Every row comes from one small tree of marks. Brackets hold a mark, then the marks that hang from it, in alphabetical order. Every link used is in the known rows. Which tree was each row made from?
Known rows
[nevib safiz]: |  .00 |  .04 | -.10 |  .06 | -.10 |  .12 | -.02 |  .10 |  .03 | -.04 |  .12 |  .02 |  .18 | -.08 |  .05 | -.01 | -.08 |  .01 |  .10 |  .03 |  .01 |  .05 |
[rurug [zeles [sorol [safiz ponem]] vusi]]: |  .04 | -.15 |  .30 |  .13 |  .05 |  .03 |  .10 | -.02 | -.30 | -.28 | -.09 |  .03 | -.18 | -.09 | -.09 | -.04 |  .20 | -.20 |  .13 |  .00 |  .04 | -.11 |
[sorol zeles]: |  .16 | -.04 |  .00 | -.06 | -.03 | -.06 | -.01 | -.01 | -.01 |  .11 | -.08 |  .00 | -.06 |  .02 |  .13 |  .07 |  .01 | -.01 | -.03 |  .06 |  .09 | -.09 |
[sorol [safiz ponem] [zeles vusi]]: |  .15 | -.09 |  .25 |  .09 | -.11 | -.13 |  .08 |  .03 | -.32 | -.12 | -.06 |  .08 | -.37 | -.14 |  .16 |  .08 |  .08 | -.11 |  .08 |  .04 |  .06 | -.12 |
[kesiz [safiz [ponem zeles] sorol]]: |  .02 |  .11 | -.24 |  .02 | -.02 | -.15 |  .12 |  .04 | -.16 | -.18 | -.11 |  .02 | -.05 |  .03 | -.08 |  .13 |  .10 |  .15 | -.01 | -.11 | -.08 | -.07 |
[zeles kesiz nevib vusi]: |  .14 | -.17 |  .02 | -.05 | -.03 | -.03 | -.05 | -.05 | -.18 | -.11 |  .10 | -.01 |  .22 | -.04 | -.10 | -.07 |  .07 | -.18 | -.01 | -.04 |  .02 | -.10 |
[nevib [safiz ponem] [zeles kesiz sorol]]: |  .23 |  .03 | -.06 |  .07 | -.13 |  .14 |  .08 |  .07 | -.20 | -.10 |  .14 | -.11 | -.29 | -.21 | -.10 | -.16 |  .32 | -.03 |  .33 |  .09 |  .10 | -.11 |
[vusi [zeles nevib]]: |  .09 | -.13 | -.03 | -.11 | -.06 | -.23 | -.05 |  .02 | -.14 |  .06 | -.09 |  .00 |  .20 |  .03 |  .07 | -.01 | -.23 | -.04 |  .20 | -.07 |  .05 | -.04 |
[ponem [zeles kesiz sorol vusi]]: |  .11 | -.03 |  .04 | -.04 |  .00 |  .00 |  .07 | -.07 | -.21 | -.17 |  .15 | -.09 | -.04 | -.04 | -.12 | -.02 |  .33 | -.09 | -.06 | -.19 | -.08 | -.09 |
[vusi [zeles kesiz nevib [sorol safiz]]]: |  .27 | -.20 |  .10 |  .05 |  .03 | -.18 |  .02 | -.12 | -.10 | -.03 | -.04 | -.13 |  .23 | -.08 |  .02 | -.28 |  .09 | -.09 |  .35 |  .02 |  .04 | -.10 |
[nevib [safiz ponem] [zeles sorol]]: |  .17 |  .05 |  .01 |  .11 | -.11 |  .14 |  .06 |  .12 | -.22 | -.10 |  .18 | -.07 | -.21 | -.23 |  .01 | -.09 |  .12 | -.01 |  .31 |  .05 |  .09 | -.06 |
[safiz ponem sorol]: |  .07 |  .00 | -.03 |  .15 |  .05 |  .04 |  .05 |  .12 | -.03 | -.07 | -.07 |  .04 | -.04 | -.02 | -.11 |  .13 |  .06 |  .04 |  .11 | -.10 | -.01 | -.05 |
[safiz ponem [sorol [zeles kesiz vusi]]]: |  .31 | -.10 |  .02 |  .05 | -.04 |  .01 |  .05 |  .06 | -.19 | -.02 | -.06 |  .02 | -.21 | -.04 | -.07 |  .23 |  .29 | -.08 | -.02 | -.06 |  .08 | -.21 |
[kesiz [safiz ponem [sorol zeles]]]: |  .25 |  .01 | -.15 |  .02 |  .03 | -.07 |  .06 | -.05 | -.08 |  .05 | -.22 |  .02 |  .00 |  .00 |  .05 |  .19 |  .09 |  .09 | -.02 |  .10 |  .07 | -.19 |
[kesiz [safiz sorol]]: |  .13 |  .06 | -.24 |  .05 |  .11 |  .02 |  .02 | -.08 |  .03 |  .02 | -.03 | -.03 |  .29 |  .03 | -.02 |  .10 | -.02 |  .14 | -.13 |  .06 | -.02 | -.06 |
[zeles kesiz vusi]: |  .08 | -.06 |  .03 | -.03 | -.06 |  .04 |  .01 | -.06 | -.15 | -.07 |  .06 | -.02 | -.12 | -.04 | -.10 |  .03 |  .21 | -.09 | -.07 | -.01 | -.02 | -.05 |
[nevib [zeles sorol vusi]]: |  .22 | -.01 |  .12 |  .01 |  .02 |  .11 |  .01 | -.02 | -.34 | -.05 |  .28 | -.11 | -.14 | -.14 |  .02 |  .00 |  .12 | -.07 | -.03 | -.04 |  .06 | -.07 |
[rurug [zeles [nevib safiz] vusi]]: |  .04 | -.16 | -.06 | -.04 | -.09 |  .05 | -.09 |  .10 | -.16 | -.16 |  .09 |  .08 |  .48 |  .02 | -.05 |  .02 | -.18 | -.23 |  .03 | -.01 |  .11 | -.04 |
[rurug [zeles sorol]]: |  .07 | -.10 |  .06 | -.02 |  .14 |  .09 |  .00 | -.07 |  .02 | -.03 | -.13 | -.06 |  .12 |  .08 | -.13 | -.05 |  .13 | -.11 |  .00 |  .00 |  .08 | -.09 |
[nevib [safiz sorol] zeles]: |  .16 |  .14 | -.24 |  .15 | -.08 |  .16 |  .01 |  .22 | -.03 | -.01 |  .26 | -.07 |  .13 | -.06 |  .03 |  .07 | -.07 |  .09 |  .09 |  .00 |  .10 |  .01 |
[ponem [zeles sorol]]: |  .03 |  .02 |  .00 | -.02 |  .06 | -.06 |  .05 |  .00 | -.07 | -.10 |  .06 | -.08 |  .08 | -.01 | -.02 | -.06 |  .12 |  .01 |  .01 | -.19 | -.07 | -.03 |
[sorol [safiz ponem] [zeles nevib]]: |  .20 | -.18 |  .14 |  .07 | -.06 | -.27 |  .03 |  .03 | -.15 | -.09 | -.13 |  .07 |  .00 | -.10 |  .13 | -.12 | -.06 | -.12 |  .24 |  .10 |  .13 | -.15 |

Write each row's tree
|  .23 | -.03 | -.11 | -.11 | -.10 | -.16 |  .09 | -.18 | -.15 |  .02 | -.27 |  .00 | -.30 | -.02 | -.02 | -.02 |  .31 |  .03 |  .02 |  .25 |  .07 | -.20 | : [sorol [zeles [kesiz [safiz ponem]]]]
|  .19 |  .05 | -.29 |  .03 |  .08 |  .02 |  .04 | -.14 |  .07 | -.01 | -.07 | -.09 |  .21 |  .05 | -.14 |  .02 |  .21 |  .12 | -.10 |  .10 | -.01 | -.10 | : [zeles [kesiz [safiz sorol]]]
|  .27 | -.06 |  .00 |  .05 |  .05 |  .03 | -.02 |  .06 | -.13 |  .08 |  .07 |  .01 |  .14 |  .01 |  .08 |  .31 | -.01 | -.05 | -.16 | -.10 |  .07 | -.13 | : [safiz [sorol [zeles vusi]]]
|  .19 | -.06 |  .10 |  .15 |  .10 |  .02 |  .08 | -.12 |  .03 | -.09 |  .03 | -.13 |  .02 | -.12 | -.08 | -.26 |  .30 | -.03 |  .14 |  .08 |  .00 | -.09 | : [zeles kesiz [sorol safiz]]
|  .20 | -.10 |  .11 |  .00 |  .08 |  .13 |  .01 | -.12 | -.17 | -.06 |  .10 | -.09 |  .01 | -.10 | -.11 | -.01 |  .30 | -.13 | -.03 | -.04 | -.02 | -.10 | : [zeles kesiz sorol vusi]
|  .14 | -.11 | -.05 |  .16 | -.04 |  .10 | -.04 |  .22 | -.20 | -.18 |  .18 |  .10 |  .43 | -.17 | -.04 |  .14 | -.17 | -.12 |  .18 | -.16 |  .02 | -.06 | : [zeles [nevib [safiz ponem sorol]] vusi]
|  .26 | -.15 |  .00 | -.05 | -.14 | -.01 | -.12 |  .08 | -.19 |  .00 |  .16 |  .06 |  .45 | -.11 |  .19 |  .10 | -.21 | -.18 |  .02 |  .01 |  .10 | -.10 | : [sorol [zeles [nevib safiz] vusi]]
|  .05 | -.02 |  .10 | -.03 |  .03 | -.01 |  .04 | -.01 | -.26 | -.15 |  .20 | -.05 |  .06 | -.06 |  .00 |  .05 |  .09 | -.08 | -.09 | -.25 | -.08 | -.03 | : [ponem [zeles sorol vusi]]
|  .12 | -.13 |  .07 | -.06 |  .06 | -.09 | -.03 | -.01 | -.28 | -.19 |  .22 | -.04 |  .38 | -.08 | -.03 | -.02 | -.04 | -.17 | -.02 | -.26 | -.06 | -.07 | : [ponem [zeles nevib sorol vusi]]
|  .07 | -.10 |  .13 |  .12 |  .13 |  .00 |  .06 | -.07 |  .01 | -.12 | -.12 | -.05 |  .12 |  .02 | -.06 | -.17 |  .12 | -.12 |  .09 |  .09 |  .07 | -.07 | : [rurug [zeles [sorol safiz]]]
|  .14 | -.09 |  .16 |  .18 |  .04 | -.02 |  .12 | -.08 | -.09 | -.18 | -.07 | -.06 | -.23 | -.17 | -.11 | -.24 |  .38 | -.07 |  .28 |  .07 |  .00 | -.11 | : [zeles kesiz [sorol [safiz ponem]]]
| -.05 |  .05 | -.04 | -.12 | -.14 | -.17 |  .11 | -.04 | -.41 | -.25 | -.02 |  .08 | -.26 | -.03 | -.02 |  .12 |  .12 |  .01 | -.10 | -.06 | -.11 | -.05 | : [kesiz [safiz [ponem [zeles vusi]]]]
|  .12 | -.07 |  .16 |  .10 | -.09 | -.18 |  .09 |  .04 | -.14 | -.05 | -.15 |  .06 | -.32 | -.09 |  .13 | -.03 |  .08 | -.03 |  .18 |  .12 |  .09 | -.11 | : [sorol [safiz ponem] zeles]
|  .30 | -.18 | -.08 | -.07 | -.16 | -.01 | -.08 |  .02 | -.15 | -.01 |  .13 |  .00 |  .35 | -.11 |  .07 |  .01 |  .00 | -.20 |  .05 |  .06 |  .13 | -.15 | : [sorol [zeles kesiz [nevib safiz] vusi]]
|  .18 | -.12 |  .29 |  .17 |  .01 |  .03 |  .11 | -.08 | -.28 | -.24 |  .04 | -.03 | -.27 | -.22 | -.09 | -.13 |  .36 | -.14 |  .19 |  .00 | -.02 | -.12 | : [zeles kesiz [sorol [safiz ponem]] vusi]
|  .03 |  .04 | -.17 |  .08 | -.04 | -.12 |  .14 |  .13 | -.02 | -.18 | -.07 |  .00 | -.19 |  .06 | -.24 |  .06 |  .31 |  .06 |  .10 | -.19 | -.05 | -.07 | : [safiz [ponem [zeles kesiz]] sorol]
|  .10 |  .05 | -.17 |  .07 |  .05 | -.01 |  .07 | -.03 | -.08 | -.08 | -.13 |  .03 |  .01 | -.01 | -.06 |  .12 |  .06 |  .11 |  .01 |  .04 | -.03 | -.08 | : [kesiz [safiz ponem sorol]]
|  .28 | -.06 | -.07 |  .07 |  .00 | -.05 |  .07 |  .05 |  .00 |  .04 | -.17 |  .00 | -.18 |  .02 | -.11 |  .12 |  .28 |  .00 |  .09 |  .00 |  .09 | -.20 | : [safiz ponem [sorol [zeles kesiz]]]
|  .28 | -.16 | -.10 | -.02 | -.17 | -.10 | -.02 |  .06 | -.07 | -.02 | -.07 |  .04 |  .14 | -.11 |  .00 | -.08 |  .08 | -.12 |  .30 |  .11 |  .16 | -.18 | : [sorol [zeles kesiz [nevib [safiz ponem]]]]
|  .13 |  .07 | -.27 | -.04 | -.01 | -.08 |  .08 | -.07 | -.19 | -.16 |  .07 | -.04 |  .13 |  .07 | -.13 |  .13 |  .22 |  .07 | -.24 | -.11 | -.09 | -.09 | : [ponem [zeles [kesiz [safiz sorol]] vusi]]
|  .36 | -.17 | -.12 |  .05 |  .03 | -.12 |  .01 |  .06 | -.03 |  .00 | -.14 |  .00 |  .16 | -.01 | -.10 |  .04 |  .14 | -.09 |  .16 | -.02 |  .14 | -.24 | : [safiz ponem [sorol [zeles kesiz nevib]]]
|  .02 |  .10 | -.28 | -.14 | -.09 | -.18 |  .10 | -.14 | -.06 | -.12 | -.07 | -.05 | -.05 |  .10 | -.09 | -.10 |  .25 |  .10 | -.09 |  .05 | -.07 | -.05 | : [ponem [zeles [kesiz safiz]]]
|  .32 | -.18 | -.05 | -.11 |  .11 |  .00 | -.05 | -.30 | -.23 | -.11 |  .09 | -.10 |  .41 | -.11 | -.09 | -.13 |  .15 | -.14 | -.08 |  .07 | -.02 | -.18 | : [zeles [kesiz safiz] nevib sorol vusi]
|  .03 | -.10 |  .01 |  .06 | -.12 | -.33 |  .12 |  .05 | -.15 | -.31 | -.04 |  .03 | -.08 | -.05 | -.11 | -.28 |  .18 | -.08 |  .28 | -.07 | -.01 | -.08 | : [sorol [safiz [ponem [zeles kesiz nevib]]]]
|  .22 |  .06 | -.15 | -.12 | -.13 | -.04 |  .06 | -.15 | -.35 | -.06 |  .12 | -.09 | -.27 | -.04 | -.03 | -.05 |  .24 |  .02 | -.16 |  .19 |  .05 | -.10 | : [nevib [zeles [kesiz safiz] vusi]]
|  .04 | -.02 |  .18 |  .10 |  .02 | -.08 |  .09 | -.01 | -.27 | -.26 |  .20 | -.05 |  .00 | -.12 |  .07 | -.08 |  .11 | -.07 |  .01 | -.18 | -.08 | -.02 | : [ponem [zeles [sorol safiz] vusi]]
|  .19 | -.01 | -.13 |  .04 |  .00 |  .03 |  .08 | -.09 | -.24 | -.15 | -.08 |  .02 | -.08 | -.05 | -.17 |  .13 |  .29 |  .03 | -.06 |  .02 | -.04 | -.15 | : [zeles [kesiz [safiz ponem sorol]] vusi]
|  .19 | -.21 |  .32 |  .14 |  .06 | -.05 |  .02 | -.02 | -.34 | -.27 |  .10 |  .03 |  .11 | -.26 |  .01 | -.11 |  .02 | -.22 |  .23 | -.07 |  .00 | -.11 | : [zeles nevib [sorol [safiz ponem]] vusi]
|  .06 |  .01 |  .03 | -.08 | -.01 | -.09 |  .12 | -.10 | -.43 | -.25 |  .03 |  .02 | -.14 | -.10 | -.02 |  .06 |  .20 | -.02 | -.05 | -.12 | -.11 | -.10 | : [kesiz [safiz [ponem [zeles sorol vusi]]]]
|  .10 | -.07 |  .24 |  .14 | -.03 | -.14 |  .12 | -.01 | -.23 | -.09 | -.13 | -.04 | -.29 | -.15 |  .10 | -.09 |  .08 | -.01 |  .42 | -.03 | -.02 | -.07 | : [vusi [zeles [sorol [safiz ponem]]]]
|  .23 | -.05 | -.03 |  .13 | -.11 |  .09 |  .00 |  .21 | -.21 | -.05 |  .09 |  .08 |  .07 | -.13 |  .10 |  .32 | -.02 | -.06 |  .07 | -.08 |  .08 | -.12 | : [nevib [safiz ponem [sorol [zeles vusi]]]]
|  .36 | -.17 |  .00 |  .03 |  .07 | -.05 | -.08 |  .05 | -.14 |  .05 |  .09 |  .01 |  .44 | -.02 |  .08 |  .21 | -.17 | -.14 | -.11 | -.13 |  .11 | -.17 | : [safiz [sorol [zeles nevib vusi]]]
|  .20 | -.15 |  .02 | -.08 |  .04 | -.09 | -.01 | -.07 | -.24 | -.18 |  .18 | -.07 |  .30 | -.06 | -.13 | -.11 |  .17 | -.19 | -.01 | -.23 | -.04 | -.13 | : [ponem [zeles kesiz nevib sorol vusi]]
|  .12 | -.07 | -.07 | -.10 |  .05 | -.20 |  .06 | -.12 | -.24 | -.21 | -.05 | -.01 |  .19 | -.08 | -.04 | -.15 |  .06 | -.03 |  .11 | -.07 | -.06 | -.13 | : [kesiz [safiz [ponem [zeles nevib sorol]]]]
|  .19 | -.07 | -.21 |  .08 | -.06 | -.03 | -.07 |  .18 | -.02 |  .04 |  .06 |  .00 |  .59 | -.01 |  .09 |  .10 | -.33 |  .01 |  .28 | -.12 |  .05 | -.01 | : [vusi [zeles [nevib [safiz sorol]]]]
|  .20 |  .06 | -.07 |  .07 | -.06 |  .16 |  .00 |  .08 | -.11 | -.02 |  .27 | -.12 |  .06 | -.16 |  .08 | -.09 |  .02 |  .00 |  .18 |  .06 |  .10 | -.03 | : [nevib safiz [zeles sorol]]
|  .21 |  .03 | -.30 | -.04 | -.01 | -.10 |  .07 | -.12 | -.05 |  .08 | -.18 | -.10 |  .08 |  .11 | -.04 |  .09 |  .14 |  .17 |  .05 |  .07 | -.01 | -.09 | : [vusi [zeles [kesiz [safiz sorol]]]]
|  .34 | -.16 | -.11 | -.20 | -.05 | -.16 | -.04 | -.23 | -.23 |  .01 | -.05 | -.02 |  .23 | -.02 |  .04 |  .00 |  .08 | -.12 | -.15 |  .16 |  .09 | -.22 | : [sorol [zeles [kesiz safiz] nevib vusi]]
|  .09 |  .00 | -.06 | -.03 |  .04 | -.05 |  .08 | -.07 | -.03 | -.10 |  .05 | -.12 | -.01 |  .01 | -.14 | -.13 |  .33 | -.02 |  .03 | -.12 | -.06 | -.07 | : [ponem [zeles kesiz sorol]]
|  .11 | -.09 |  .00 | -.06 |  .09 | -.13 | -.01 | -.01 | -.08 | -.13 |  .11 | -.06 |  .39 | -.03 | -.03 | -.14 | -.03 | -.10 |  .07 | -.21 | -.02 | -.06 | : [ponem [zeles nevib sorol]]
|  .18 | -.10 |  .20 |  .14 |  .06 |  .06 |  .06 | -.14 | -.16 | -.17 |  .15 | -.10 | -.03 | -.16 | -.05 | -.13 |  .31 | -.11 |  .05 |  .01 | -.02 | -.09 | : [zeles kesiz [sorol safiz] vusi]
| -.05 |  .02 |  .01 |  .08 | -.15 | -.24 |  .18 |  .05 | -.14 | -.29 | -.08 |  .02 | -.40 | -.04 | -.10 | -.19 |  .33 |  .01 |  .21 | -.03 | -.05 | -.03 | : [sorol [safiz [ponem [zeles kesiz]]]]
|  .14 | -.06 |  .17 |  .11 |  .02 | -.10 |  .06 | -.06 | -.13 | -.01 | -.03 | -.09 | -.02 | -.09 |  .14 | -.10 |  .01 |  .00 |  .27 |  .00 |  .01 | -.03 | : [vusi [zeles [sorol safiz]]]
|  .15 | -.17 | -.14 | -.19 | -.01 | -.09 | -.02 | -.22 | -.20 | -.13 | -.13 |  .00 |  .34 |  .11 | -.18 | -.07 |  .12 | -.17 | -.15 |  .15 |  .08 | -.17 | : [rurug [zeles [kesiz safiz] nevib vusi]]
|  .25 | -.17 | -.02 | -.02 |  .13 |  .01 | -.05 | -.14 |  .02 | -.04 |  .05 | -.10 |  .36 | -.07 | -.14 | -.20 |  .15 | -.13 |  .11 | -.01 |  .04 | -.13 | : [zeles kesiz nevib sorol]
|  .18 | -.11 | -.05 | -.10 |  .09 |  .08 |  .04 | -.29 | -.19 | -.11 | -.12 | -.08 |  .10 |  .06 | -.19 | -.03 |  .35 | -.12 | -.17 |  .15 |  .03 | -.18 | : [rurug [zeles [kesiz safiz] sorol vusi]]
